(in the rows, 128 means zero)
Known rows, with every step that occurs
lifak, nediv, dupum, tepe: [107 164 108 113 174 107 112 110 166 126 119 133  99 112 195 170 101  97
  97  46 147  76 134 107  98  95 184 142 105 140 141 172 174 103 102 164
 132]
mide, bipi, dupum, nediv, lifak: [106 139 133 113 186 113 120  82  71 169 128  95 101 128 180 171 109 131
  90  55 114 112 133  82 127 134 183 140 116 119 127 174 164 115  90 161
 157]
dupum, nediv: [102 129 133 115 167 115 110 112  93 153 127  91 135 142 180 144 107 126
  98  87 123 108 119  91 104 103 164 136 129 119 140 174 164 108 100 124
 139]
mubod, medu, bazubi, banut: [100 130 122 112 188 151  96  94 119 138 142 108 113 137 194 125 119 108
  96 102 129  55 124 127  93 125 156 118 140 117 152 159 178 186  98 122
 149]
bazubi, lifak, nediv, dupum, bipi, mide: [119 163 126 114 188 150  82 104 177 144 141  94 114  81 185 156 108  91
  97  67 147  49 158  97  86 103 184 139 124 141 144 172 119  72 102 138
 120]
lifak, mubod, paro, medu, bazubi, banut, zatop: [100 156 134 118 185 152  37  98 128 140 140 102 178 107 201 136 141 118
  87  98 148  95 125 116 125 115 200 138 109 115 134 155 137 131 116  83
 165]
mide, bipi, dupum, tepe: [ 91 138 123 118 188 116 108  78  96 160 117 117 109 114 177 161 125 120
 100  60 139 108 134  99 157 126 197 152 101 128 119 179 182 166  99 155
 169]
medu, paro, mubod, lifak: [ 92 117 130 118 170 153 124 107 160 148 135 100 139 170 154 171 102 113
 120  84 120 113 105 110  98  90 193 141 164 119 139 162 135 133 128 120
 178]
bipi, dupum, nediv, lifak, bazubi: [117 154 124 105 169  74 152  96 100 146 109  91  75 150 186 178  90 127
  70  28 124  84 122  77 120 123 199 127  93 141 139 165 148  85  89 152
 139]
zatop, banut, bazubi, lifak, nediv, dupum: [134 160 124 121 155 125 100 113 177 104 121 118 121  88 165 148 101 102
 111  52 169  57 141 110  96 107 184 122 149 161 146 166 153 116 120 137
  97]
bipi, dupum, nediv: [102 128 130 112 165 106 122 101  75 147 119  92 122 141 178 149 107 130
  95  65 107 116 133  83 134 115 186 137 104 131 137 173 161 142  96 119
 144]
tepe, dupum, nediv, lifak, bazubi: [117 151 124 103 170  75 157 112 142 140 126 101  64 167 201 212  94 117
  89  45 152  80 102  90  80 118 160 110 143 130 143 164 165  41  91 174
 153]
bipi, dupum, nediv, lifak, banut, bazubi, medu: [116 151 133 108 160 126 147  63 117 115 113  78 100 138 169 176 104 135
  80  18  99 119 130  75 114 133 192 120 113 139 159 153 141 119  98 137
 102]
tepe, dupum, nediv, lifak, bazubi, banut, zatop: [120 182 134  98 175  83 144 104 174 139 125 105  74 131 225 220 105 110
  94  34 159  74 100 109  83 143 173  99 163 129 132 150 180  44 120 169
 153]
bipi, mide: [ 90 130 130 125 181 163  81 115 138 163 134  92 134 131 165 134 110 121
  93  74 132  92 128  91 127 108 172 148 143 129 137 170 133 126  89 114
 159]
paro, medu: [ 98 112 103 124 154 137  66 111 131 169 136 106 151 159 165 141 112 122
 120  87 143 100 124 109  97 110 176 154 118 126 145 173 155  96  99 100
 163]
banut, zatop: [101 129 125 117 174 137  78 118 132 159 124 111 159 116 188 152 105 104
 106  82 155 112 115 102 120 137 191 144 154 124 136 164 156  95 106 103
 154]
zatop, banut, bazubi, medu, mubod, lifak: [114 127 117 128 162 149 104 125 162 110 120 100 172 165 165 131  99 131
 109  76 144 137  84  95  95 108 170 119 184 142 136 160 123 111 114 136
 125]
mide, bipi: [ 94 120 124 123 178 136  88  95 106 176 137 114 142 131 167 142 119 118
 113 100 147 106 122  99 129 127 168 143 137 124 132 174 165 137 102 142
 174]
lifak, banut, bazubi: [101 140 136 121 153 143 108  97 119 131 120  95 140 124 145 130 119 111
  88  73 133 102 122  96 122 123 176 132 146 140 168 161 152 148 119 103
 119]
tepe, dupum, nediv, lifak, bazubi, medu, mubod: [126 153 106 101 177  78 164 108 192 146 121  95  55 187 221 210  88 124
  86  37 166 108  83  85  70 137 151 105 144 135 135 154 151   6  69 198
 143]
mubod, paro: [103 132 136 125 166 131  92 112 118 128 138 105 162 162 163 114 109 102
  96  88 133  88 130  93 135 110 168 127 132 130 139 165 141 158  86 115
 180]
zatop, banut, bazubi, lifak: [120 137 137 127 156 136  92 107 151 124 121  95 142 111 155 138 108 113
 117  83 170  75 124 112 104 116 175 126 172 142 140 166 150 135 115 111
 110]
tepe, dupum, bipi, mide: [ 96 112 132 115 183 165  94 112 124 149 153  99 130 134 181 186 119 109
 113  78 133  92 127  84 101 124 150 127 167 116 143 174 130  91 100 117
 169]
lifak, nediv: [105 133 106 112 159 122 103 106 140 138 121 115 123 139 174 144 100 108
  97  81 150  86 124 104 111 110 176 133 115 142 147 162 143  89 105 129
 149]
tepe, dupum: [100 114 115 115 163 138 109 112 145 145 140 118 112 162 185 179 108 106
 123  82 147 101 116 100 105 126 154 125 162 130 147 167 171 108  96 134
 179]
paro, mubod, medu: [105 114 123 118 168 163 127 111 127 154 158 106 102 152 151 138 110 106
  91  80 156  72 113 116 105 127 158 120 149 138 141 157 172 184 106 135
 155]
medu, mubod, paro: [111 140 128 127 174 127  96 129 131 142 131  96 151 165 174  96 109  97
  79  88 147 103 115  95 129 122 160 129 142 127 133 161 136 127  76 130
 175]
zatop, banut, bazubi: [110 116 132 128 153 143  95 116 109 119 123 115 167 132 149 136 106 125
 114  71 146  96 116  92 120 118 161 125 164 135 142 168 148 146 118 100
 124]
bazubi, medu, paro, mubod, lifak: [ 96 109 118 114 169 166 125  88 191 142 139 101 143 190 169 185  99 124
 135  76 120 126  98 104  95  97 193 132 150 123 138 152 125 133 117 129
 177]
mide, bipi, dupum, nediv, lifak, bazubi: [113 155 129 105 183  71 143  80  80 168 114  97  84 136 179 179 105 132
  75  37 136  91 122  79 136 134 193 131  90 136 124 170 158  97  95 173
 155]
bazubi, medu, mubod: [110 122  99 119 173 143 101 107 171 159 127 101 132 164 197 141  97 118
 107  86 153 124 103  94 101 134 162 136 136 133 137 156 143  92  74 143
 154]
banut, bazubi: [104 132 134 120 159 129 101 119 108 140 133 108 129 132 163 123 106 110
 102  69 140 104 114  96 127 124 164 131 159 134 155 165 138 137 119 107
 126]
banut, bazubi, medu: [109 124 122 117 157 136 105 102 137 131 137 110 133 147 175 138 102 121
 117  62 143 118 110  90 122 129 167 123 145 139 152 156 127 135 107 117
 122]
mide, bipi, dupum: [ 96 118 119 119 177 131  98  81  83 172 128 114 128 127 164 143 119 122
 108  78 130 111 136  90 161 142 190 145 112 136 131 172 163 168  99 134
 184]
paro, mubod, medu, bazubi, banut, zatop: [107 128 131 107 198 176 110 106 147 149 151 109 124 105 200 142 126 106
  83  86 161  75 111 136  95 146 175 107 176 118 134 152 187 190 123  97
 153]

Rows
[104 149 138 116 174 132  87  71 144 151 131  86  81 115 161 168 106  97
 117 111 165  34 127 121 111 121 189 162  89 131 143 146 129 129 100 172
 119] -> bazubi, lifak, mubod, medu, paro
[102 178 111 117 177 110 115 120 170 113 118 129 103 135 191 165  99  94
  95  55 129  90 124 114  86  67 199 143 124 145 144 176 166 103 118 174
 136] -> mubod, lifak, nediv, dupum, tepe
[108 145 120 114 182 155  87 114 133 140 143 110 141 101 178 159 107 102
  97  53 123  72 147  79 101 106 171 138 120 136 148 173 115  82 106 125
 134] -> lifak, nediv, dupum, bipi, mide
[107 120 109 117 182 135  61 104 161 172 125  88 132 134 196 141 118 117
 109 108 164  85 136 130  68 103 193 152 137 113 145 182 164  88  84  81
 142] -> paro, medu, bazubi, lifak
[102 154 127 116 170 145  80 101 159 148 130 110 146 108 198 152 115 103
 116  84 146  92 118 116 114 142 186 130 159 127 135 152 170 126 124 115
 157] -> bazubi, banut, zatop
[104 133 105 122 174 142 101 116 178 147 127  97 143 183 193 134  95 116
 105  96 134 141  92 101  88 106 180 136 155 135 139 157 132  89  89 152
 159] -> bazubi, medu, mubod, lifak
[ 98 135 100 130 163 129  74 138 151 167 125  92 150 179 171 122 111 116
  98 101 137 128  98 118  77  94 185 158 153 129 141 173 142  63 105 120
 163] -> paro, medu, mubod, lifak
[111 162 139 124 172 150  89 100 119 129 148  99 115 146 171 150 102  99
  82  78 137  76 127  85 122 108 179 137 113 131 145 150 117 114  83 155
 160] -> nediv, lifak, mubod, paro
[107 103 130 111 163 157 133  89 167 142 139 106 125 153 163 170 101 127
 128  46 141 119 102  92 121 131 170 125 149 125 144 148 114 147 124 113
 137] -> banut, bazubi, medu, paro, mubod
[ 91 134 139 116 173 165 111  91 178 142 115  91 169 134 149 189 116 109
 104  77 131 123 109 115 100 110 222 146 166 121 143 155 150 114 141 100
 167] -> medu, paro, mubod, lifak, banut, zatop
[117 152 144 128 159 148  82  96 139 125 127  93 122  87 152 153 115 117
 108  95 178  74 120 104 119 108 186 137 142 149 142 157 134 129 123 134
  95] -> zatop, banut, bazubi, lifak, mubod
[112 123 124 119 171 146  87 114 108 146 148 118 155 124 186 165 104  97
 129  83 119  89 137  80  87 120 164 136 140 123 155 177 154 111 103 118
 148] -> nediv, dupum, bipi
[100 105 122 113 192 140  95 111  95 146 135 109 127 148 184 129 107 111
  87 100 140  72 122 112  96 122 162 133 136 115 151 170 164 156  80 110
 143] -> mubod, medu, bazubi
[106 177  90 122 177 101  93 139 188 137 116 117 115 144 192 148 108 102
  88  52 148 108 110 127  63  71 197 160 119 141 135 179 159  44 109 169
 134] -> paro, medu, mubod, lifak, nediv, dupum, tepe
[ 95 123 133 121 183 167  75 109 105 156 144  88 158 119 170 148 114 113
 101  87 123  89 132  82 110 114 163 141 141 116 141 175 116 107  99 102
 147] -> dupum, bipi, mide
[113 171 154 118 173 121 105 103  89 127 144  82 113 142 178 155 105 114
  71  74 124  88 123  78 112  94 172 130 105 120 139 155 124 101  88 162
 139] -> dupum, nediv, lifak, mubod, paro
[100 138 124 128 155 137  55 103 108 147 150 101 160 149 152 133 124 117
  98  93 145  91 127  97 133  94 184 152  80 134 142 161 121 125 101 117
 169] -> lifak, mubod, paro, medu
[124 164 132 123 167 148 121  93 175 108 125  82 133 159 163 121 105 104
  63  44 142 106 112  86 109 139 166 114 148 139 153 142 115 107  77 143
 130] -> nediv, lifak, banut, bazubi, medu, mubod, paro
[ 98 130 112 109 163  97 118  83 179 134 109 106 143 196 174 187  86 123
 128  71 130 101  93  93 109  95 206 137 102 137 142 153 109  89 108 151
 164] -> mubod, lifak, bazubi, medu, paro
[111 145 104 116 163 125 102 116 153 138 130 130 118 128 182 151  95 101
 105  60 138  81 136  97 105 109 177 136 114 149 154 166 154 101 102 139
 147] -> lifak, nediv, dupum
[108 160 134 118 171 146  80  83 185 152 108  82 137  90 174 161 119  95
  95  98 174  84 137 123  96 135 216 146 150 137 145 160 176  94 103 110
 134] -> bazubi, lifak, banut, zatop
[ 98 126 135 114 180 106 115  84  51 170 124  98 127 125 172 150 122 138
  98  75 116 123 133  83 153 126 183 141 102 125 124 179 170 152 103 140
 163] -> mide, bipi, dupum, nediv
[110 146 133 115 175 120 115 110 113 149 130  87 108 145 193 167  93 120
  92  69 121  95 120  92  79 110 163 134 142 112 142 167 157  69  88 144
 135] -> dupum, nediv, lifak
[102 123 130 110 166 108 126 115 115 144 137 103 108 160 193 184 111 121
 112  82 131 112 113  93  94 113 149 120 154 120 143 174 179  96 101 142
 159] -> tepe, dupum, nediv
[ 95 153 141 124 154 140 111 106 121 116 120  89 149 146 137 125 117 108
  88  82 116 115 113 106 108  95 192 133 167 143 171 164 142 142 134 113
 126] -> mubod, lifak, banut, bazubi
[ 98 128 118 109 164 141 131 103 172 132 124 105 125 163 154 172  99 108
 105  73 132 100 108 116  97  85 198 136 140 132 141 156 121 100 137 135
 167] -> medu, paro, mubod, lifak, nediv
[106 160 117 113 156 104 118  91 160 146 124 109 108 146 182 147 109 112
 102  79 150  63 111 108 119 120 176 116 118 148 145 152 165 136 115 142
 162] -> lifak, bazubi, banut
[109 148 134 119 184 137  49  89 171 142 114  77 190 111 178 132 137 105
  77  94 169  84 147 128  95 116 221 143 130 114 140 172 161 107  86  57
 151] -> mubod, paro, medu, bazubi, lifak, banut, zatop
[104 155 144 110 190 124 110  66  90 161 107  87 130  90 176 190 122 128
  75  48 124 119 137  89 128 155 214 145 119 121 128 167 178  97 103 143
 149] -> mide, bipi, dupum, nediv, lifak, banut, zatop
[105 153 124 120 171 153  90  97 130 154 140 101  89 128 185 178  95 107
  96  83 141  85 118  91 100 117 182 152 121 131 151 152 131  77  93 158
 139] -> nediv, lifak, mubod
[123 195 132 113 174  96 118 111 183 116 117 117  62  78 191 147 106  84
  90  34 173  60 137 122  99  99 194 135 134 153 144 170 161 103 119 166
  84] -> banut, bazubi, lifak, nediv, dupum, tepe
[ 94 135 126 122 159 177 129 100 160 139 136  88 134 161 140 155 121 113
  89  92 125 119 114 113  87  86 194 127 171 139 155 164 170 158 127 118
 170] -> paro, mubod, lifak, banut
[ 99 147 109 114 159 125 104 116 146 126 122 109 129 157 169 139  99 104
  94  90 131 101 113 112  98  81 191 135 133 143 151 165 133  86 120 139
 152] -> mubod, lifak, nediv
[100 148 118 117 159  94 118 117 140 141 119 105 129 173 168 145  98 108
  92  84 142  95  99 101 110  86 194 131 133 149 149 167 141 104 115 136
 161] -> mubod, lifak, bazubi
[ 99 142 117 126 174 135 101 137 145 152 124  93 137 166 179 119 101 104
  90 102 135 125  98 108  93 101 180 144 171 130 143 167 145  90 100 140
 160] -> medu, mubod, lifak
[ 97 123 104 117 173 151  67  97 143 161 134 103 152 147 198 139 126 129
 114  98 128  89 128 124  81 109 171 137 134 110 149 170 168 125 103  80
 165] -> paro, medu, bazubi, banut
[ 95 126 132 116 170 134  89  81 101 146 134 106 112 135 155 167 104 111
 116  95 141  58 115 103 128 122 174 160  81 126 147 146 124 134 105 160
 133] -> lifak, mubod, medu, paro
[ 98 104 126 116 168 156 120  98 154 162 134 103 131 155 160 174 103 115
 121  75 136  97 115 102 113 119 176 140 145 117 137 159 146 133 112 112
 175] -> medu, paro, mubod
[111 148 114 112 167 132  99 119 124 117 139 120 153 133 183 159  99  88
 111  82 114  93 129  94  73  84 184 131 136 138 160 174 128  79 128 135
 141] -> mubod, lifak, nediv, dupum, bipi
[109  98 125 120 156 145  95  82 155 113 114 114 184 151 157 177  96 140
 148  57 136 102 110  84 121 126 167 131 136 122 137 154 116 127 113 112
 128] -> zatop, banut, bazubi, medu, paro
